Every row comes from one small tree of marks. The marks that hang from a mark follow it in brackets, in the order of their numbers. Every link used is in the known rows. Which tree was each row made from?
Known rows
Z613[Z66[Z523] Z629[Z836 Z852[Z350[Z515[Z589]]]]]: -1.97,-3.87,-0.98,1.60,2.51,-1.10,-1.89,0.70,-0.13,1.34,0.22,0.39,0.17,0.40,0.23,0.01,0.10,0.86,0.08,0.89,0.42,0.38,1.00,-0.92
Z335[Z523]: 1.41,4.03,0.16,0.57,-1.05,0.26,0.50,0.05,0.57,-0.67,0.27,-0.37,-0.06,0.92,0.28,1.40,-0.45,-0.73,-0.32,0.04,-0.01,0.36,-1.18,1.46
Z598[Z852[Z350]]: -0.44,1.18,1.63,-1.01,-0.81,1.69,-2.43,0.85,0.59,0.95,-1.09,-0.05,0.17,-0.50,-0.61,0.14,-0.22,1.09,-0.21,0.26,0.14,-0.48,0.45,2.08
Z515[Z350[Z852[Z335[Z523]]] Z589[Z880]]: 1.69,3.82,0.10,-1.22,-0.01,0.93,0.31,-1.68,-0.04,-2.85,-0.03,-0.43,-0.98,-0.19,-0.19,-1.22,-0.14,1.64,-1.07,-1.99,-0.97,0.25,-1.58,-1.05
Z598[Z852[Z335[Z523] Z350[Z515[Z589]]]]: -0.31,1.16,1.61,-1.13,-1.10,2.22,-0.60,0.53,0.39,1.45,-0.10,-2.07,0.94,0.10,-3.10,0.97,-0.17,2.44,1.26,1.54,-1.19,-0.04,0.06,0.97
Z613[Z66[Z523] Z629[Z836 Z852[Z350]]]: -1.38,-3.60,-1.06,0.87,2.25,-2.29,-1.81,0.62,-0.21,0.78,0.14,1.43,0.48,-0.12,0.38,-0.06,0.19,0.35,-0.54,0.83,0.53,0.41,1.16,-0.10
Z66[Z523 Z613[Z629]]: -2.22,-3.85,-2.92,1.35,-1.03,-0.74,-2.51,-1.82,-1.79,0.93,0.89,2.91,-0.84,1.19,0.86,1.16,0.06,-4.44,0.54,1.44,-0.37,-0.79,-0.19,-1.35
Z880[Z589[Z515[Z350]]]: 0.76,6.61,-0.54,2.00,-1.92,2.18,-1.02,-0.96,0.21,-0.49,0.50,-0.83,-1.58,1.21,1.96,1.31,-0.24,-0.56,-1.76,-1.02,0.35,-0.24,-1.41,2.28
Z598[Z852[Z335 Z350[Z515]]]: -0.93,0.55,2.06,-1.53,-1.27,1.79,-0.35,0.34,-0.01,1.87,-0.40,-1.49,1.16,-0.43,-3.39,0.05,0.03,1.60,0.79,1.29,-0.92,-0.62,0.56,0.74
Z589[Z515[Z350[Z852[Z335]]] Z880]: 2.97,4.91,0.46,0.84,-0.73,0.94,2.74,-2.12,-0.05,-2.17,0.29,-0.73,-0.34,-0.69,-1.21,-3.66,-0.32,-0.26,-1.10,-1.65,-0.46,-0.81,-1.12,1.04
Z613[Z629]: -0.30,-0.06,-0.26,0.40,-0.78,0.54,-0.12,0.06,-0.09,0.07,-0.65,0.25,-1.21,0.69,0.94,-0.42,0.01,-1.55,-0.54,-0.17,-0.56,-0.87,0.16,-0.48
Z589[Z515[Z350[Z852[Z335[Z523]]]] Z880]: 3.61,5.38,0.28,0.98,-0.90,0.60,3.29,-2.12,0.06,-2.28,0.50,-0.86,0.04,-0.36,-1.32,-3.09,-0.37,-0.31,-1.00,-1.32,-0.65,-0.36,-1.57,1.64
Z589[Z515[Z350[Z852]] Z880]: 2.93,5.18,0.38,1.56,-0.50,1.24,2.15,-1.79,0.19,-2.11,-0.09,-0.32,-0.70,-0.49,0.05,-3.57,-0.48,-0.72,-1.50,-2.17,0.16,-0.78,-1.34,1.67
Z613[Z66[Z523] Z629[Z836 Z852[Z335]]]: -1.70,-4.07,-1.54,0.02,1.91,-2.09,-0.76,-0.09,-0.79,0.64,0.50,1.52,0.68,-0.30,-0.08,0.34,-0.29,0.13,-0.28,1.63,-0.28,0.41,1.32,-1.88
Z836[Z629]: 0.53,0.32,0.82,-0.83,-0.81,1.73,1.81,0.62,0.26,-0.56,-0.40,-0.34,-1.15,0.67,0.96,0.26,-0.13,-0.39,-0.04,-0.89,0.14,-0.24,-0.32,0.23
Z350[Z515 Z852[Z335]]: -1.40,0.97,0.59,-0.80,-1.25,-0.24,3.22,-0.40,0.16,0.69,0.26,-2.27,0.33,-0.45,-2.35,-0.75,-0.05,-1.29,0.75,-0.36,-1.32,-0.74,0.23,-1.47
Z629[Z852[Z350]]: 0.85,2.21,1.29,-1.23,0.49,-1.87,-1.96,1.11,0.93,0.41,-0.63,-0.58,0.38,-1.36,-0.17,-1.83,0.51,1.44,-0.42,-0.85,-0.08,0.15,0.17,1.70
Z836[Z629[Z852[Z335[Z523]]]]: 1.43,-0.26,0.68,-2.73,-0.31,-0.41,2.29,0.77,0.11,-0.14,-0.18,-0.79,0.26,-0.50,-0.17,-0.35,0.01,1.22,0.50,-0.13,-1.22,0.70,-0.24,0.10
Z613[Z66[Z523] Z629[Z836 Z852[Z335 Z350]]]: -1.36,-4.05,-0.88,-0.10,1.94,-2.70,-1.04,0.27,-0.43,0.68,0.61,0.87,0.96,-0.36,-1.06,-0.25,0.37,0.99,0.00,1.50,-0.26,0.34,1.45,-0.88
Z613[Z66[Z523] Z629]: -1.41,-0.77,-1.95,1.28,-0.11,-0.36,-1.37,-0.54,-0.65,-0.12,0.10,2.28,-0.27,1.76,0.45,0.88,-0.61,-1.74,-0.17,0.80,0.25,-0.17,0.33,-0.47
Z880[Z589[Z515]]: 0.06,5.50,-0.38,2.56,-2.05,2.30,-0.55,-0.06,0.98,-0.19,0.59,-1.03,-1.40,0.98,1.46,1.18,-0.51,-1.07,-1.25,-0.07,0.34,-0.45,-0.16,2.85
Z880[Z589]: -0.95,4.35,-0.13,1.10,-1.91,1.65,-1.39,0.27,0.60,-0.41,0.08,0.22,-1.05,0.98,1.52,2.25,-0.23,-0.96,-1.92,-0.01,-0.04,-0.09,0.10,1.97
Z836[Z629[Z613[Z66] Z852[Z335]]]: 1.20,-2.07,0.67,-1.98,1.16,-0.67,1.72,1.11,0.23,-1.16,-0.67,0.93,1.16,-0.77,0.85,0.65,-0.21,1.74,0.58,-0.24,1.20,1.00,0.70,-1.07
Z66[Z613]: -0.89,0.58,-0.80,1.19,-1.05,-0.10,-1.87,-0.47,-0.69,-0.32,0.38,1.85,-0.86,0.58,1.08,1.27,-0.22,-2.16,0.34,0.07,0.95,-0.58,-0.56,-0.69

Which tree is each row?
-0.90,0.75,0.80,-0.02,-0.57,1.41,2.79,-0.37,0.55,-0.50,0.11,-2.07,-0.18,-0.53,-2.47,-1.82,-0.34,-0.01,0.47,-0.45,-1.49,-0.71,0.65,-1.69	Z350[Z515[Z589[Z880]] Z852[Z335]]
2.16,-1.46,1.06,-1.95,1.02,-1.60,1.85,1.46,0.68,-1.26,-0.36,0.09,1.75,-0.57,-0.38,0.69,0.38,2.49,1.05,-0.12,1.03,1.40,0.34,0.65	Z836[Z629[Z613[Z66] Z852[Z335[Z523] Z350]]]
0.23,5.63,-0.70,0.75,-2.09,1.15,0.13,-1.20,0.31,-0.72,0.70,-1.47,-1.31,0.50,0.88,0.80,-0.10,-0.47,-1.32,-1.03,-0.48,-0.30,-0.89,1.50	Z880[Z589[Z515[Z350[Z852[Z335]]]]]
-0.88,-4.08,-0.63,0.88,0.25,-2.09,0.22,0.27,-1.05,1.45,0.64,0.23,0.29,-0.14,-0.68,0.34,0.86,-0.81,1.03,1.50,-0.61,-0.10,0.13,-1.26	Z66[Z613[Z629[Z836 Z852[Z335[Z523] Z350[Z515]]]]]
-2.47,-6.54,-2.61,0.35,0.56,-2.10,-2.06,-1.42,-1.95,1.54,1.23,2.38,-0.14,-0.39,0.48,0.80,0.33,-2.93,0.44,2.08,-0.73,-0.31,0.57,-2.58	Z66[Z523 Z613[Z629[Z836 Z852[Z335]]]]
-2.19,-4.53,-2.25,0.87,-0.33,-2.05,-2.49,-1.13,-1.70,2.22,0.66,2.05,0.13,0.45,-0.19,-0.16,0.65,-3.27,0.91,1.39,-0.85,-0.46,-0.09,-0.82	Z66[Z523 Z613[Z629[Z852[Z350[Z515]]]]]
0.44,-2.02,-0.16,0.10,0.51,1.08,1.15,0.19,0.09,-1.28,-0.20,1.54,0.33,0.94,1.59,2.16,-0.42,-0.78,0.35,-0.24,2.16,0.55,0.14,-0.38	Z836[Z629[Z613[Z66[Z523]]]]
2.26,-2.06,1.44,-2.48,0.55,-1.19,2.11,1.15,0.65,-0.68,-0.37,-0.74,1.37,-1.05,-0.38,0.09,0.78,1.78,0.86,-0.15,0.28,1.01,0.15,0.59	Z836[Z629[Z613 Z852[Z335[Z523] Z350]]]
0.91,-0.98,0.62,0.09,0.50,1.22,1.73,0.92,0.49,-1.69,-0.72,1.16,0.16,0.75,1.85,1.80,-0.40,0.10,0.23,-0.74,2.39,0.50,0.12,-0.33	Z836[Z629[Z613[Z66]]]
1.02,-2.39,1.55,-0.98,1.29,0.79,0.75,1.60,0.92,0.08,-1.03,-1.12,0.22,-0.59,1.11,-0.19,0.56,1.75,0.80,-1.00,1.16,0.60,0.26,-0.09	Z836[Z629[Z613 Z852[Z350[Z515[Z589]]]]]
1.30,-2.20,0.83,-1.59,1.04,0.15,1.22,1.18,0.49,-0.52,-1.19,0.56,0.28,-0.97,2.41,0.27,0.01,0.38,-0.05,-0.92,1.17,0.65,0.27,-0.31	Z836[Z629[Z613 Z852]]
0.58,-2.82,0.63,-0.61,1.37,-0.63,0.88,0.99,0.27,0.18,-0.47,0.60,1.49,-0.09,0.42,0.44,0.26,0.76,0.73,-0.26,1.53,0.98,0.32,0.48	Z836[Z629[Z613[Z66[Z523]] Z852[Z350[Z515]]]]
1.65,5.06,-0.29,0.82,-0.67,0.50,0.47,-1.49,0.32,-0.80,0.17,-1.58,-1.44,0.00,1.21,-1.59,-0.35,-0.75,-0.40,-2.37,0.65,-0.71,-1.83,0.59	Z589[Z515[Z350[Z852]]]
0.50,2.87,2.12,1.57,-0.41,1.88,-0.17,0.53,0.85,0.01,0.04,-1.88,-0.21,0.63,-2.21,-1.46,0.52,1.14,0.11,-0.47,0.11,-0.67,-0.04,1.36	Z852[Z350[Z515[Z589[Z880]]]]
0.51,-0.54,1.44,-1.35,0.50,0.90,0.59,1.55,0.67,0.69,-0.72,-1.75,-0.59,-0.16,0.17,-1.27,0.44,2.02,0.69,-1.11,-0.34,0.23,-0.09,0.41	Z836[Z629[Z852[Z350[Z515[Z589]]]]]
-1.51,-4.41,-0.58,1.48,0.71,-1.44,-0.93,0.54,-0.91,1.58,0.03,0.76,-0.38,-0.28,0.69,-0.23,0.78,-1.30,0.46,0.72,0.19,-0.47,0.41,-1.21	Z66[Z613[Z629[Z836 Z852[Z350[Z515]]]]]
-1.13,-1.39,-2.05,0.16,0.98,-1.91,-1.99,-0.06,-0.58,0.47,-0.37,2.58,0.35,0.49,0.97,-0.25,-0.61,-0.81,-0.34,0.66,-0.22,0.40,0.59,-0.49	Z613[Z66[Z523] Z629[Z852]]
-0.24,-2.07,0.25,0.58,1.65,-2.25,1.22,1.38,0.01,0.70,0.18,-0.56,1.27,-0.02,-1.59,-0.09,0.36,2.05,0.39,1.20,-0.27,0.64,0.93,-0.44	Z613[Z66 Z629[Z836 Z852[Z335[Z523] Z350[Z515]]]]
-0.81,-2.08,-0.57,0.94,2.24,-1.37,-0.63,1.37,0.07,0.01,-0.76,1.34,-0.12,-0.29,1.89,-0.01,-0.46,0.79,-0.87,0.18,0.82,0.39,1.16,-1.10	Z613[Z66 Z629[Z836 Z852]]
-1.86,-4.63,-2.33,-0.41,-0.46,-2.70,-2.87,-1.38,-1.69,1.43,1.02,2.20,0.19,-0.07,-0.86,-0.23,0.75,-2.45,0.95,1.78,-1.25,-0.42,0.33,-1.03	Z66[Z523 Z613[Z629[Z852[Z335 Z350]]]]
-0.09,2.76,1.19,2.09,-0.30,3.35,0.74,-0.05,0.25,-0.02,-0.13,-1.04,-0.58,0.91,-0.82,-0.77,-0.54,0.08,-0.27,-0.16,-0.06,-0.60,-0.27,-0.41	Z350[Z515[Z589[Z880]]]
0.19,1.83,-0.09,-1.62,-1.17,-1.45,2.10,-0.33,0.79,-1.04,0.40,-1.22,0.15,-0.72,-1.34,-0.10,-0.17,-0.81,0.23,-0.38,-1.22,-0.07,-0.04,-0.22	Z350[Z852[Z335[Z523]]]
0.37,-2.89,0.48,-0.41,1.75,0.18,-0.04,1.17,0.51,-0.04,-0.51,0.20,0.88,0.09,0.92,0.70,0.16,1.61,1.04,-0.44,1.62,1.02,0.33,-0.12	Z836[Z629[Z613[Z66[Z523]] Z852[Z350[Z515[Z589]]]]]
0.94,6.19,-0.91,0.96,-2.25,0.86,0.66,-1.16,0.35,-0.89,0.91,-1.58,-0.96,0.78,0.71,1.39,-0.16,-0.52,-1.12,-0.74,-0.68,0.14,-1.40,2.09	Z880[Z589[Z515[Z350[Z852[Z335[Z523]]]]]]
-0.03,3.54,-0.35,-0.97,0.40,1.09,-2.31,-1.00,0.28,-1.57,-0.55,-0.84,-2.37,0.15,2.45,0.00,-0.14,1.06,-0.82,-3.09,0.35,-0.12,-1.73,-1.82	Z515[Z350[Z852] Z589]
-0.05,1.29,1.78,-1.33,-1.47,1.46,0.34,0.34,0.05,1.69,-0.10,-1.68,1.55,0.01,-3.58,0.73,-0.01,1.61,0.98,1.62,-1.21,-0.09,0.01,1.53	Z598[Z852[Z335[Z523] Z350[Z515]]]
0.42,-3.45,1.21,-0.80,2.81,-1.49,0.29,0.57,0.42,-0.18,0.00,-0.06,1.55,-2.79,1.17,1.04,0.20,1.24,-0.53,0.67,1.65,0.67,1.35,-2.19	Z629[Z613 Z836 Z852[Z335]]
-2.14,-4.33,-3.02,0.42,-0.23,-1.96,-3.09,-1.32,-1.76,1.45,0.53,3.22,-0.39,0.19,1.32,0.33,0.08,-3.68,0.36,1.32,-0.65,-0.33,-0.03,-1.37	Z66[Z523 Z613[Z629[Z852]]]
-1.20,0.39,1.94,-1.33,-0.85,2.59,-1.30,0.51,0.23,1.59,-0.39,-1.90,0.49,-0.25,-2.92,0.27,-0.10,2.40,1.15,1.13,-0.88,-0.60,0.60,0.18	Z598[Z852[Z335 Z350[Z515[Z589]]]]
